Every row comes from one small tree of marks. Brackets hold a mark, then the marks that hang from it, in the order of their numbers. Every link used is in the known rows. Which tree was each row made from?
(in the rows, 128 means zero)
Known rows:
[j895 [j545 [j709 j86]]]: [122 159 128 131 118 178  91 139  85 136 112  99  59 110 125  77 111 120
 107 116 118 106 166 127 111 119 157 105 110 119 165 136 130 161  98 109
 107 158 128 118 155 127 152 118 157 120 102]
[j273 [j86 [j969 j426]]]: [135 162 125 116  92 147 114 140 119 125 110 119  85 101 137 115  96 127
 180 119 113 136 136 134  80 115 144 119 131 135 176  93 117 118 143  88
 175 139 115 114 134 115 183 121 128 125 127]
[j709 [j86 j300 j780 j969]]: [120 133 112  97 126 132 121 108 106 119 125 116  87 105 166 107 113 129
 175 128 123 124 125 145 100  84 166 116 135 147 164 130 103 146 122  54
 158 146 113 117 110 111 168 147 165 123 136]
[j780 [j86 j300 j709 j969]]: [136  99 117 104 104 164 114  87 128 148 136 103  67  60 176 126 133 130
 216 114 118  98 106 138  72 101 158  94 126 155 208 112 124 139 182  93
 197 141 127 133 112 113 167 157 174 144 132]
[j895 [j545 [j709 [j86 j300 j780 j969]]]]: [117 162 127 119 137 177  87 119  75 130 123  89  67  97 132  85 114 120
 130 103 118 104 148 134 104 108 166 108 123 132 183 119 113 170 102  86
 137 173 122 104 123 126 165 118 151 116 109]
[j709 j86]: [124 129 114 111  95 135 123 141 121 132 103 131  74 131 154  89 108 130
 136 145 121 128 154 133 117 100 152 111 116 124 136 157 133 130 116  87
 111 120 119 142 158 117 151 149 172 129 127]
[j627 [j426 [j780 j86]]]: [152 116  73 110 113 163 124 148 124 152  96 136  98  77 133 131 135 124
 137 138 131 130 131 114  79 134 130 104 131 114 147 163 151 168 155 123
 150 112 116 126 136 114 146 116 179 171 176]
[j426 j273 [j627 [j86 j300 j709]] j780]: [149 146  99 112  95 132 116 109 130 164 116 124 142  13 142 141 104 110
 105 128 127 112 158 111  84 154 141 141 132 132 157 131 176 142  93 106
 185 150 110  70 145 128 122 142 163 138 131]
[j780 [j86 j300 [j969 [j426 j273]]]]: [139 121 129  98 111 165 135  99 129 133 122 116  81  62 158  92 113 118
 192 107 125 112 119 130  64  87 142  84 119 161 209 123 143 139 139  86
 195 129 137  98 119 122 156 136 163 146 153]
[j273 [j86 j300 j709 j780 j969]]: [135 144 116  93 104 144  99 108 128 147 142 101 102  76 175 152 114 142
 213 111 114 111  95 159  71 115 163 141 147 153 196  82  97 122 172  76
 209 160 109 112 105 105 192 142 132 115 109]
[j895 [j545 [j709 [j86 j780 j969]]]]: [119 163 119 125 139 173  91 129  67 131 112  98  57 106 123  90 115 117
 123 108 117 110 158 135 104 111 165 110 133 123 175 122 113 176  95  96
 136 168 119 123 130 123 166 109 154 125 106]
[j709 [j86 j300 j780 [j969 [j426 j273]]]]: [126 153 122  90 117 133 126 110 109 120 120 121 102 105 158  97  98 125
 163 126 121 125 126 151  89  67 156 123 141 155 191 131 115 144  83  53
 168 140 122  91 107 102 167 143 164 129 158]
[j426 j273 [j780 [j86 j300]]]: [145 120  84  88 105 156 136 122 139 172 124 132 110  38 158 104 108 117
 140 110 126 114 139 125  69 120 146 107 120 142 153 163 175 149 125 118
 174 116 138  89 154 131 120 124 177 146 141]
[j969 [j426 j273 [j780 j86]]]: [145 143  95 104  95 160 126 144 115 160 101 139 115  70 138 105 104 125
 127 131 127 131 140 129  67 107 128 119 132 144 176 155 164 149  80 115
 159 107 152  91 154 118 141 111 189 154 156]
[j969 [j426 [j273 j86]]]: [145 160 134 100  87 144 126 150 140 142 109 127 119 102 138  98  86 123
 134 129 125 132 144 141  85 105 129 131 120 141 192 127 152 113  90 104
 158 119 134  88 152 112 153 121 141 130 134]
[j969 [j426 [j273 [j86 j300]] j627 j780]]: [141 165 116 103  93 166 124 135 127 149 115 129 153  42 125 118  95 117
 110 124 135 132 165 128  74 134 127 147 132 147 169 124 160 129  75  94
 175 135 137  50 145 122 138 113 150 126 125]
[j895 j545]: [123 138 156 125 136 168 107 145 101 136 125  88  85 103 140  98 107 122
 130 113 126 128 147 136 113 120 140 121  99 122 157 136 131 147 119 119
 122 148 147 129 142 136 158 105 147 125  93]
[j545 [j709 [j86 j780 j969]]]: [121 152  76 123 121 154  99 112  75 133 101 122  68 117 138 104 122 126
 134 134 119 104 147 121  94 114 169 101 146 125 165 129 113 173  98  77
 146 158  96 124 133 115 159 138 163 134 126]
[j780 [j86 j300 j709 [j969 [j426 j627]]]]: [140 115 132 110 104 178 115  81 116 143 129 106  87  47 163 129 137 126
 201 118 127 101 115 140  66 101 147 104 135 166 225 103 129 140 146  81
 204 145 134 109 102 112 170 152 177 143 134]
[j273 [j86 j300 j709 j780 [j969 j426]]]: [137 155 122  96  96 144  97 115 123 146 137 104 109  83 169 148 110 144
 209 117 114 119  95 161  64 104 155 146 154 162 215  76  95 120 147  67
 204 157 121  98 103  95 199 141 138 118 124]
[j780 [j86 j709]]: [146 100 109 103  93 159 109 115 123 166 120 124  66  86 174 128 141 133
 178 133 122 104 125 141  77 105 150 107 129 135 178 135 141 133 162 116
 163 117 130 155 144 117 164 148 186 151 120]
[j709 [j86 j300 j780 [j969 [j426 j627]]]]: [122 151 124 100 122 145 119 102  94 115 117 119 107  96 151 109 116 126
 156 136 132 130 134 143  92  83 152 126 147 157 176 121 107 147  88  43
 164 149 122  94  99 108 177 143 170 122 138]
[j780 [j86 j709 [j969 [j426 j627]]]]: [144 119 119 114 104 173 110  96 100 147 112 118  72  62 149 133 140 120
 184 130 123 109 135 140  67  99 144 108 149 148 206 110 126 146 136  96
 198 136 128 134 111 107 177 140 185 155 132]
[j780 [j86 j969]]: [136 112 110 110 120 160 126 112 108 136 111 122  49  82 154 109 132 118
 189 117 122 117 132 125  78 100 148  82 128 135 164 126 133 145 163 104
 180 125 123 149 129 130 164 131 173 151 134]
[j969 [j426 j627 [j780 [j86 j300]]]]: [133 136 107 119 101 180 115 126  98 152 108 132 129  47 136 126 132 126
 131 143 141 132 146 122  69 127 122 122 131 155 166 132 150 150  94  86
 156 127 157  83 138 132 151 122 185 138 129]

Write each row's tree:
[132 132 100 119  88 162 112 144 109 153 110 133 117  73 154 116 119 141
 153 135 128 136 117 126  66 116 130 116 121 155 171 142 143 148 110  90
 140 119 161  95 147 125 154 122 190 138 148]  [j969 [j426 [j780 [j86 j300]]]]
[121 148 121 102 116 134 118 113 103 117 118 118  96 112 163 104 110 137
 174 135 123 130 117 146  92  77 155 118 141 155 185 124 102 145 100  46
 156 143 126 101 107 106 179 143 169 126 149]  [j709 [j86 j300 j780 [j969 j426]]]
[129 145 138 103  99 138 133 112 126 110 118 116  89 102 150  77  88 120
 162 124 115 123 135 134 106  78 155 104 119 150 191 133 129 131 100  64
 156 140 121  90 123 106 151 146 158 128 156]  [j709 [j86 j300 [j969 [j426 j273]]]]
[141 161 106 116  79 159 101 131 111 149 116 118  98  60 136 146 112 129
 170 124 109 128 145 137  73 131 149 144 158 136 181  86 115 130 134  95
 196 153 113 107 125 101 184 124 151 131 115]  [j273 [j86 j709 [j969 [j426 j627 j780]]]]
[120 155  81 133  94 162  96 114  87 130 107 118  81  92 133  94 108 130
 138 131 115 105 141 110  95 123 166  91 124 142 184 128 125 169  96  71
 137 159 116  90 141 115 139 139 169 130 143]  [j545 [j709 [j86 j300 [j969 [j426 j780]]]]]
[138 153 134 137  92 111 109 119 123 106 106 107  94  91 158 116  99 127
 181 134 110 132 101 107  90 116 138  96 113 150 189  97 129 133 131  67
 160 150 117  99 122 131 171 155 143 132 166]  [j627 [j86 j300 [j969 j426]]]
[122 152 100 133 100 164  97 104  94 117 108 114  79 105 136  85 107 125
 146 129 114 101 144 113  99 113 164  85 117 142 199 121 122 157 103  67
 138 159 111  95 135 113 146 149 159 126 138]  [j545 [j709 [j86 j300 [j969 j426]]]]
[148 146 123  95 122 128 119  89 133 153 121 114 142  46 154 142 113 109
 115 131 137 106 145 133  86 130 138 145 137 142 180 118 163 134  87  90
 194 151 101  82 119 126 148 155 145 134 124]  [j426 j273 [j627 [j86 j300 j709 j780]]]
[127 134 120 111 128 147  96  93 100 138 142  88 129  79 177 157 120 145
 206 126 120 113  75 161  71  98 152 145 153 170 240  96  86 152 113  62
 200 168 134 102  73  95 180 142 165 138 129]  [j86 j300 j709 j780 [j969 j426]]
[144 163 133 110 114 134 121 115 120 131 105 127 149  73 138 120 105 114
 109 144 141 130 139 129  82 117 119 138 129 150 191 123 159 133  57  78
 169 136 130  64 126 127 154 136 148 133 142]  [j969 [j426 j273 [j627 [j86 j300 j780]]]]
[138 137 128 103  87 147 105 110 146 140 142  96  88  74 166 134 103 135
 212 107 106 108 112 147  83 123 162 122 123 145 197  83 111 111 184  88
 198 158 112 113 120 106 177 150 126 117 112]  [j273 [j86 j300 j709 j969]]
[171 147  76 113  86 114 114 145 148 154  91 131 112  67 134 150 104 118
 115 141 104 124 126 110  83 145 136 127 143 109 175 142 167 155 123 129
 164 131  87 109 137  98 145 140 161 178 203]  [j627 [j86 j709] [j426 j273 j780]]
[139 131 130 100  77 146 100 125 157 156 139 106 107  87 175 131 105 143
 189 119 114 108 113 150  87 128 153 131 113 144 183  99 124  97 176  93
 168 141 122 110 143 111 168 154 131 111 103]  [j273 [j86 j300 j709]]
[127 116 113 106 138 141 100  83 104 140 151  84 116  76 184 158 125 142
 210 117 124 105  81 156  83 108 164 137 148 160 213 102  89 153 144  73
 202 174 117 123  76 101 172 147 160 135 114]  [j86 j300 j709 j780 j969]
[136 141 119 121 124 131 101  87 102 132 120 106 117  52 153 161 130 122
 158 136 132 114 126 126  86 134 146 134 144 142 176  93 122 144 122  72
 193 171 100 110 100 129 171 156 148 133 115]  [j426 [j627 [j86 j300 j709 j780 j969]]]
[119 153 137 125 119 181  91 129  94 130 121  92  67  99 134  73 107 123
 114 112 121 102 160 127 112 120 160 100  99 130 177 133 132 158 106  96
 111 162 133 105 147 130 148 126 150 113 104]  [j895 [j545 [j709 [j86 j300]]]]
[139 161 111 101  94 142  96 131 107 147 120 116  97  96 155 152 116 138
 192 124 111 127 112 158  68 106 154 151 170 144 200  82  94 130 131  84
 200 151 114 120 110  94 205 129 145 132 122]  [j273 [j86 j709 j780 [j969 j426]]]
[133 141 119 119 125 131 108 106 107 132 110 121 132  64 151 143 132 122
 126 147 145 127 137 119  91 136 129 131 128 140 145 115 142 139 115  72
 157 149 112 100 125 147 163 150 146 120 115]  [j426 [j627 [j86 j300 j780]]]
[137 162 113 102 102 151  97 121 102 145 116 116 107  78 144 159 121 130
 178 125 120 126 128 158  66 113 149 156 173 143 195  79  99 130 123  80
 209 154 110 112 104  98 205 127 144 130 111]  [j273 [j86 j709 j780 [j969 [j426 j627]]]]
[148 120  72 111 118 162 128 140 113 140  95 134  86  69 125 133 133 121
 146 131 124 132 130 114  74 130 134 100 140 117 156 151 142 175 156 118
 169 123 108 129 122 111 151 112 174 176 182]  [j627 [j426 [j780 [j86 j969]]]]
[119 146  84 119 120 156  95  99  86 129 114 114  80 103 148 101 122 127
 143 127 120  97 135 123  93 114 171  97 133 138 179 126 112 168 109  65
 151 164 103 106 127 118 150 145 159 124 125]  [j545 [j709 [j86 j300 j780 j969]]]
[119 158 137 131 126 178  93 118  87 123 122  85  56  93 128  72 107 118
 133 102 114 103 157 126 110 116 164  94 107 132 188 121 121 163 113  92
 132 174 124 107 134 125 154 123 144 116 107]  [j895 [j545 [j709 [j86 j300 j969]]]]
[152 131  80 103 122 152 137 147 138 147 101 127 127  73 123 123 101 115
 102 135 129 129 142 114  92 137 130 123 128 107 159 171 164 163 117 132
 157 124 106 102 136 107 123 109 157 172 177]  [j627 [j426 j273 j780]]
[145 154  83  94  89 140 127 155 139 169 116 135 117  61 138 112  89 119
 125 113 115 129 162 127  82 137 145 134 131 120 129 143 163 133 117 124
 169 128 118  94 170 122 133 110 149 135 126]  [j426 [j273 j86] j780]
[119 128 118  93 115 130 114 123 119 138 123 125 105 118 176 103 119 138
 153 138 133 124 123 147 100  89 157 123 125 147 149 148 119 137 116  61
 130 130 126 114 133 116 161 154 170 116 129]  [j709 [j86 j300 j780]]
[122 143 136 113  97 143 121 118 116 110 116 114  86 108 153  85  96 129
 175 134 116 128 129 131 102  82 155  99 118 151 185 127 115 131 115  56
 143 141 126 104 121 108 164 151 164 125 150]  [j709 [j86 j300 [j969 j426]]]
[122 143  82 118 110 157  92 111  93 143 114 122  93 113 153 101 124 134
 128 136 127  97 137 126  97 118 165 104 124 137 170 139 123 161 104  71
 127 151 111 105 147 123 143 151 164 118 119]  [j545 [j709 [j86 j300 j780]]]
[136 129 142 108 108 149 114  93 132 133 140  83 115  66 166 121  90 129
 193 115 114 103 103 145  86 101 153 124 124 163 252 104 119 132 116  86
 199 166 131  85  94  93 151 149 151 143 141]  [j86 j300 j709 [j969 [j426 j273]]]
[152 109  79 109 110 164 120 124 127 148 111 118  96  53 142 145 133 130
 170 129 122 116 115 120  73 131 142 104 139 129 180 142 137 167 167 113
 177 133 112 120 109  99 149 130 176 169 181]  [j627 [j426 [j780 [j86 j300 j709 j969]]]]
[134 138 124  93 130 145 109  86 113 140 144  87 137  69 173 146 110 136
 193 116 118 107  82 162  72  91 152 148 153 170 248 103 102 151  93  72
 216 169 129  87  74  92 170 142 161 145 138]  [j86 j300 j709 j780 [j969 [j426 j273]]]
[141 106 104 107 107 159 114 102 112 149 118 111  49  77 166 130 136 124
 201 119 113 103 120 142  75 100 156  96 137 139 189 114 125 145 167 108
 191 135 118 157 122 113 172 144 179 158 132]  [j780 [j86 j709 j969]]
[143 147  97 124 110 100  94 115 100 137 107 112  80  99 165 162 125 132
 177 139 106 125 101 132  82 113 154 130 158 130 180  98 110 153 133  83
 181 155  95 144 113 115 193 153 162 150 145]  [j627 [j86 j709 j780 j969]]
[146 148  92  90  89 142 123 124 141 165 137 113 115  35 150 125  84 123
 165  98 103 115 137 135  75 133 161 136 136 138 176 118 142 136 135 112
 205 152 112  84 134 108 137 126 146 135 131]  [j426 [j273 [j86 j300 j709 j969]] j780]
[125 163  75 139  96 171  96 117  66 130  92 127  80  83 112 102 115 116
 111 139 120 111 174 101  93 131 161 100 142 125 168 127 128 174  73  81
 145 161 107 102 144 119 141 129 176 136 128]  [j545 [j709 [j86 [j969 [j426 j627 j780]]]]]
